What can hang from each mark:
R: B Y
Y: J K R
J: S Y
K: W Y
S: J
P: F W
B: F R
T: R W
F: B P
W: T

Every row comes from one small tree of marks. Brackets hold a mark, then the marks that hang from it, in alphabetical order. Every link used is in the known rows. Which tree was each row made from?
Known rows:
(P (F B) (W T)): [-0.08 -0.28 -0.29 -0.10 -0.22 -0.13  0.18 -0.03 -0.08 -0.06 -0.14 -0.06
 -0.35  0.10  0.04  0.07 -0.07  0.21 -0.04  0.07 -0.20 -0.23  0.08 -0.14
  0.02]
(B (F P) (R Y)): [-0.15  0.02 -0.03 -0.03  0.24  0.06 -0.27 -0.03 -0.11  0.02 -0.22 -0.27
 -0.08 -0.03  0.10  0.14  0.05  0.07 -0.10 -0.07  0.10 -0.24 -0.17  0.20
 -0.12]
(R (B (F P)) (Y K)): [-0.11  0.33 -0.09 -0.05  0.38  0.15 -0.16  0.10 -0.15 -0.21 -0.24 -0.25
 -0.02  0.20 -0.15  0.28  0.25  0.01  0.06 -0.07  0.21 -0.33 -0.16 -0.01
 -0.07]
(Y K): [ 0.02  0.08  0.05 -0.05 -0.02  0.13  0.15 -0.04 -0.01 -0.02 -0.03 -0.03
 -0.03  0.22 -0.10  0.03  0.10 -0.10  0.02 -0.06 -0.01 -0.12  0.02 -0.03
  0.04]
(W (T (R B))): [-0.11 -0.03 -0.17 -0.11  0.09 -0.24 -0.22  0.22  0.08 -0.15  0.10 -0.19
  0.06 -0.05  0.00  0.19 -0.05  0.11 -0.16 -0.08 -0.05 -0.46  0.00  0.02
 -0.10]
(K (W T)): [-0.03 -0.11 -0.01 -0.06 -0.22 -0.07 -0.16  0.05 -0.04 -0.20  0.09  0.07
 -0.19  0.00 -0.04  0.11 -0.04 -0.13 -0.07  0.00 -0.20 -0.14 -0.13  0.04
  0.00]
(F B (P (W (T R)))): [-0.19 -0.25 -0.19  0.06 -0.09 -0.14 -0.04  0.31 -0.11 -0.09 -0.09 -0.13
 -0.25  0.11  0.19  0.09 -0.13  0.20 -0.15 -0.03 -0.15 -0.36 -0.13 -0.05
 -0.15]
(S J): [ 0.14 -0.20 -0.01 -0.06 -0.16 -0.01  0.01 -0.12 -0.17 -0.06 -0.03  0.01
  0.01 -0.08 -0.01  0.00 -0.09  0.10 -0.06  0.10  0.02  0.04  0.00 -0.09
 -0.05]
(T (R B)): [-0.12  0.07 -0.11 -0.04  0.21 -0.15 -0.07  0.17  0.11  0.00  0.07 -0.18
  0.16  0.05  0.01  0.11 -0.06  0.18 -0.07 -0.05  0.10 -0.26 -0.02 -0.02
 -0.11]
(Y J (K W) (R (B F))): [-0.01  0.14 -0.01 -0.35  0.25  0.16  0.06 -0.16 -0.08 -0.23  0.09 -0.38
 -0.05  0.52 -0.22  0.10 -0.23 -0.22  0.03 -0.06 -0.10 -0.20 -0.16  0.00
  0.13]
(Y J (K W) R): [-0.04 -0.04  0.10 -0.24  0.07  0.16  0.10 -0.13 -0.03 -0.15  0.17 -0.23
 -0.07  0.42 -0.20 -0.04 -0.26 -0.32 -0.02 -0.02 -0.23 -0.03 -0.11  0.04
  0.19]
(F (P W)): [-0.11 -0.19 -0.09  0.05 -0.12  0.04  0.02  0.09 -0.08 -0.05 -0.09  0.04
 -0.29  0.09  0.11  0.04  0.05  0.12 -0.04  0.06 -0.05 -0.03 -0.05  0.04
 -0.05]
(Y J K R): [-0.01 -0.02  0.05 -0.25  0.18  0.14  0.12 -0.13 -0.03 -0.09  0.12 -0.32
  0.04  0.34 -0.17 -0.07 -0.21 -0.24 -0.03 -0.06 -0.18 -0.09  0.02  0.05
  0.18]
(F (B (R (Y K))) (P (W T))): [-0.24 -0.12 -0.15  0.00  0.00  0.02 -0.04  0.20 -0.12 -0.06 -0.20 -0.18
 -0.30  0.23  0.12  0.19  0.08  0.05 -0.13 -0.07 -0.17 -0.36 -0.12  0.07
  0.00]
(T (R B (Y J K)) W): [-0.19  0.09 -0.10  0.01  0.37 -0.13 -0.16  0.15  0.05 -0.11 -0.01 -0.45
  0.22  0.12 -0.20  0.26  0.03  0.12 -0.06  0.01  0.02 -0.43 -0.19 -0.07
  0.02]
(T (R (B (F (P W))))): [-0.16 -0.05 -0.19 -0.06  0.13 -0.08 -0.07  0.12  0.02 -0.04 -0.09 -0.27
 -0.11  0.13  0.11  0.18 -0.03  0.29 -0.10 -0.03  0.11 -0.40 -0.10  0.01
 -0.19]
(K Y): [-0.01  0.06  0.13  0.03  0.03  0.08  0.03  0.00 -0.09  0.12  0.06 -0.03
  0.00 -0.06 -0.09  0.10 -0.08 -0.09 -0.03  0.03 -0.03 -0.03 -0.10  0.06
  0.00]
(T (R (B F) Y) W): [-0.19  0.18 -0.17  0.07  0.28 -0.20 -0.28  0.12  0.12 -0.10 -0.11 -0.41
  0.14 -0.05 -0.07  0.31  0.02  0.28 -0.06 -0.01  0.13 -0.47 -0.22 -0.05
 -0.16]
(S (J (Y K R))): [ 0.03  0.00  0.16 -0.18 -0.06  0.16  0.17 -0.13 -0.06 -0.10 -0.04 -0.23
  0.00  0.24 -0.13  0.12 -0.15 -0.13 -0.02 -0.01 -0.10  0.02  0.14 -0.08
  0.05]
(F (B (R (Y J))) (P (W T))): [-0.24 -0.29 -0.17 -0.03  0.13 -0.07 -0.18  0.17 -0.22 -0.05 -0.14 -0.28
 -0.22  0.08  0.16  0.13 -0.05  0.07 -0.16  0.01 -0.21 -0.27 -0.16  0.10
  0.06]
(Y J (K W) (R (B (F P)))): [-0.04  0.10 -0.02 -0.30  0.27  0.18 -0.02 -0.04 -0.18 -0.29  0.03 -0.37
 -0.11  0.54 -0.17  0.11 -0.24 -0.18  0.00 -0.06 -0.08 -0.21 -0.24  0.02
  0.05]
(K (W T) (Y J)): [-0.03 -0.18  0.14 -0.12 -0.06 -0.01 -0.17 -0.01 -0.26 -0.09  0.19 -0.11
 -0.11 -0.04 -0.17  0.16 -0.20 -0.28 -0.11  0.07 -0.28 -0.16 -0.27  0.10
  0.11]
(T (R B (Y (J S) K)) W): [-0.15  0.13 -0.04  0.05  0.49 -0.13 -0.09  0.20  0.02 -0.23 -0.08 -0.49
  0.26  0.15 -0.16  0.25  0.17  0.21 -0.07  0.02  0.04 -0.36 -0.16 -0.10
  0.03]
(R (B F) Y): [-0.10  0.29 -0.13 -0.05  0.36  0.01 -0.22  0.00 -0.02 -0.12 -0.15 -0.24
  0.07 -0.01 -0.12  0.25  0.17  0.06  0.06 -0.02  0.18 -0.21 -0.09  0.02
 -0.03]
(T (R B (Y (J S))) W): [-0.17  0.06 -0.07  0.08  0.50 -0.24 -0.21  0.23  0.03 -0.21 -0.06 -0.47
  0.28 -0.03 -0.08  0.23  0.09  0.30 -0.09  0.07  0.05 -0.27 -0.18 -0.08
 -0.01]
(K (W (T (R B))) (Y J)): [-0.12 -0.12  0.05 -0.15  0.12 -0.13 -0.23  0.13 -0.16 -0.08  0.25 -0.26
  0.02  0.00 -0.16  0.25 -0.24 -0.14 -0.17  0.03 -0.20 -0.36 -0.29  0.08
  0.01]

Which tree is each row?
[ 0.01 -0.05  0.26 -0.01  0.17  0.08  0.06 -0.02 -0.26 -0.07  0.07 -0.14
  0.00  0.07 -0.11  0.07 -0.06 -0.13 -0.05  0.11 -0.13  0.12 -0.25  0.02
  0.12]
(K W (Y (J S)))
[-0.01  0.05  0.05 -0.19  0.08  0.04  0.03 -0.03 -0.04 -0.14 -0.01 -0.22
  0.07  0.14 -0.08  0.19 -0.21  0.02 -0.01  0.02 -0.03  0.09  0.12 -0.08
  0.01]
(S (J (Y (R B))))
[-0.24  0.19 -0.04 -0.01  0.26 -0.03 -0.11  0.16  0.12 -0.08  0.03 -0.19
  0.10  0.17 -0.17  0.23  0.11 -0.02 -0.04 -0.06  0.09 -0.33 -0.13 -0.01
 -0.04]
(T (R B (Y (K W))))
[-0.21  0.05 -0.16 -0.06  0.22 -0.23 -0.35  0.25  0.09 -0.17  0.05 -0.24
  0.10 -0.15 -0.08  0.26  0.07  0.08 -0.15 -0.06 -0.01 -0.47 -0.03  0.07
 -0.08]
(W (T (R B Y)))
[-0.21 -0.19 -0.22 -0.18  0.14 -0.17 -0.24 -0.01  0.00 -0.14 -0.01 -0.42
 -0.11 -0.04 -0.05  0.25  0.07  0.11 -0.15  0.02 -0.11 -0.56 -0.05  0.11
  0.03]
(P (W (T (R (B F) (Y J)))))
[-0.26 -0.09 -0.18 -0.08  0.40 -0.09 -0.25  0.09 -0.09 -0.08 -0.10 -0.46
  0.00  0.04 -0.01  0.20  0.02  0.19 -0.10  0.03  0.10 -0.41 -0.17  0.07
 -0.06]
(T (R (B (F (P W))) (Y J)))
[-0.06  0.25 -0.01 -0.20  0.08  0.13  0.11  0.03  0.13 -0.20  0.13 -0.10
 -0.10  0.49 -0.19  0.13 -0.13 -0.17  0.04 -0.09 -0.08 -0.10 -0.06  0.00
  0.07]
(Y (K W) (R B))
[-0.07  0.06  0.17 -0.02  0.32  0.12  0.01 -0.03 -0.16 -0.24 -0.09 -0.21
  0.05  0.18 -0.20  0.07  0.26 -0.18  0.01  0.05 -0.05  0.01 -0.14  0.00
  0.19]
(R (Y (J S) (K W)))
[-0.20 -0.20 -0.01 -0.07  0.06 -0.17 -0.34  0.08 -0.05 -0.17  0.13 -0.21
 -0.01 -0.11 -0.10  0.13 -0.08 -0.14 -0.17  0.02 -0.19 -0.32 -0.19  0.10
  0.02]
(K (W (T (R (Y J)))))
[-0.12  0.33  0.13 -0.09  0.43  0.04  0.14  0.17  0.11 -0.24 -0.09 -0.32
  0.12  0.26 -0.02  0.21  0.04  0.03  0.04 -0.08 -0.03  0.15  0.18 -0.03
  0.08]
(J S (Y (R B)))
[ 0.00 -0.06  0.12 -0.15 -0.05  0.06  0.06 -0.10 -0.05 -0.08 -0.02 -0.19
  0.02  0.06 -0.05  0.09 -0.24 -0.04 -0.04  0.03 -0.10  0.11  0.13 -0.05
  0.02]
(S (J (Y R)))
[-0.11 -0.01  0.15 -0.09  0.30  0.10 -0.01 -0.08 -0.07 -0.07 -0.06 -0.28
  0.05  0.20 -0.07  0.08  0.17 -0.12 -0.07 -0.01 -0.08 -0.06 -0.12  0.13
  0.18]
(B (R (Y (J S) (K W))))
[-0.21 -0.18 -0.16 -0.02  0.00 -0.08 -0.27  0.07 -0.07 -0.14 -0.16 -0.28
 -0.25 -0.09  0.07  0.19  0.07  0.14 -0.18 -0.01 -0.03 -0.51 -0.14  0.12
 -0.17]
(B (F (P (W (T (R Y))))))
[-0.20 -0.06 -0.16 -0.13  0.34 -0.23 -0.38  0.19 -0.02 -0.18  0.08 -0.35
  0.16 -0.14 -0.11  0.21  0.01  0.02 -0.16 -0.03 -0.06 -0.46 -0.06  0.08
  0.01]
(W (T (R B (Y J))))
[-0.15 -0.26 -0.18 -0.02 -0.12 -0.07 -0.02  0.21 -0.13 -0.02 -0.12 -0.10
 -0.32  0.18  0.26  0.10 -0.10  0.17 -0.15 -0.04 -0.20 -0.27 -0.10  0.06
 -0.06]
(F (B R) (P (W T)))
[-0.11 -0.08  0.10 -0.15  0.24  0.02 -0.12 -0.03 -0.10 -0.18 -0.04 -0.30
 -0.02  0.13 -0.08  0.14  0.19 -0.15 -0.14 -0.03 -0.19 -0.22 -0.11  0.16
  0.18]
(B (R (Y (J S) (K (W T)))))
[-0.20  0.23 -0.05 -0.06  0.27  0.00 -0.13  0.05  0.07 -0.10 -0.06 -0.32
  0.06  0.19 -0.16  0.25  0.11  0.00 -0.04 -0.08  0.14 -0.45 -0.19  0.00
 -0.09]
(T (R (B F) (Y (K W))))
[-0.06 -0.01  0.06 -0.13  0.43  0.02 -0.13 -0.18 -0.13 -0.02 -0.19 -0.47
  0.10 -0.02  0.05  0.07  0.12  0.06 -0.09 -0.01  0.03 -0.15 -0.09  0.16
  0.07]
(B F (R (Y (J S))))
[-0.13  0.05 -0.06 -0.12  0.43 -0.14 -0.19  0.21 -0.05 -0.31 -0.01 -0.43
  0.18  0.03 -0.15  0.24  0.21  0.04 -0.15 -0.06 -0.05 -0.48 -0.02  0.02
  0.05]
(W (T (R B (Y (J S) K))))
[-0.26 -0.11 -0.13  0.10  0.11  0.01 -0.03  0.17 -0.08  0.08 -0.20 -0.14
 -0.22  0.15  0.20  0.10  0.00  0.16 -0.07 -0.01 -0.05 -0.10 -0.14  0.06
 -0.03]
(F (B (R Y)) (P W))
[-0.04 -0.05  0.12 -0.03 -0.18  0.00 -0.14  0.05 -0.13 -0.07  0.15  0.04
 -0.19 -0.05 -0.12  0.21 -0.11 -0.22 -0.10  0.03 -0.22 -0.17 -0.23  0.09
  0.00]
(K (W T) Y)
[-0.13 -0.08  0.03 -0.08  0.29 -0.12 -0.16  0.13 -0.07 -0.25 -0.02 -0.40
  0.13 -0.04 -0.11  0.13  0.18 -0.03 -0.19 -0.04 -0.11 -0.45 -0.02  0.05
  0.05]
(W (T (R (Y (J S) K))))
[ 0.04 -0.12  0.16 -0.14 -0.25  0.08  0.04 -0.06 -0.19 -0.21 -0.06 -0.07
 -0.13  0.15 -0.15  0.23  0.00 -0.17 -0.05  0.03 -0.18 -0.11  0.00 -0.10
  0.03]
(S (J (Y (K (W T)))))
[-0.20 -0.27 -0.29 -0.10 -0.07 -0.13  0.04 -0.06 -0.01  0.03 -0.17 -0.18
 -0.32  0.04  0.06  0.15  0.00  0.20 -0.10  0.04 -0.21 -0.29  0.07  0.01
  0.05]
(P (F (B (R Y))) (W T))
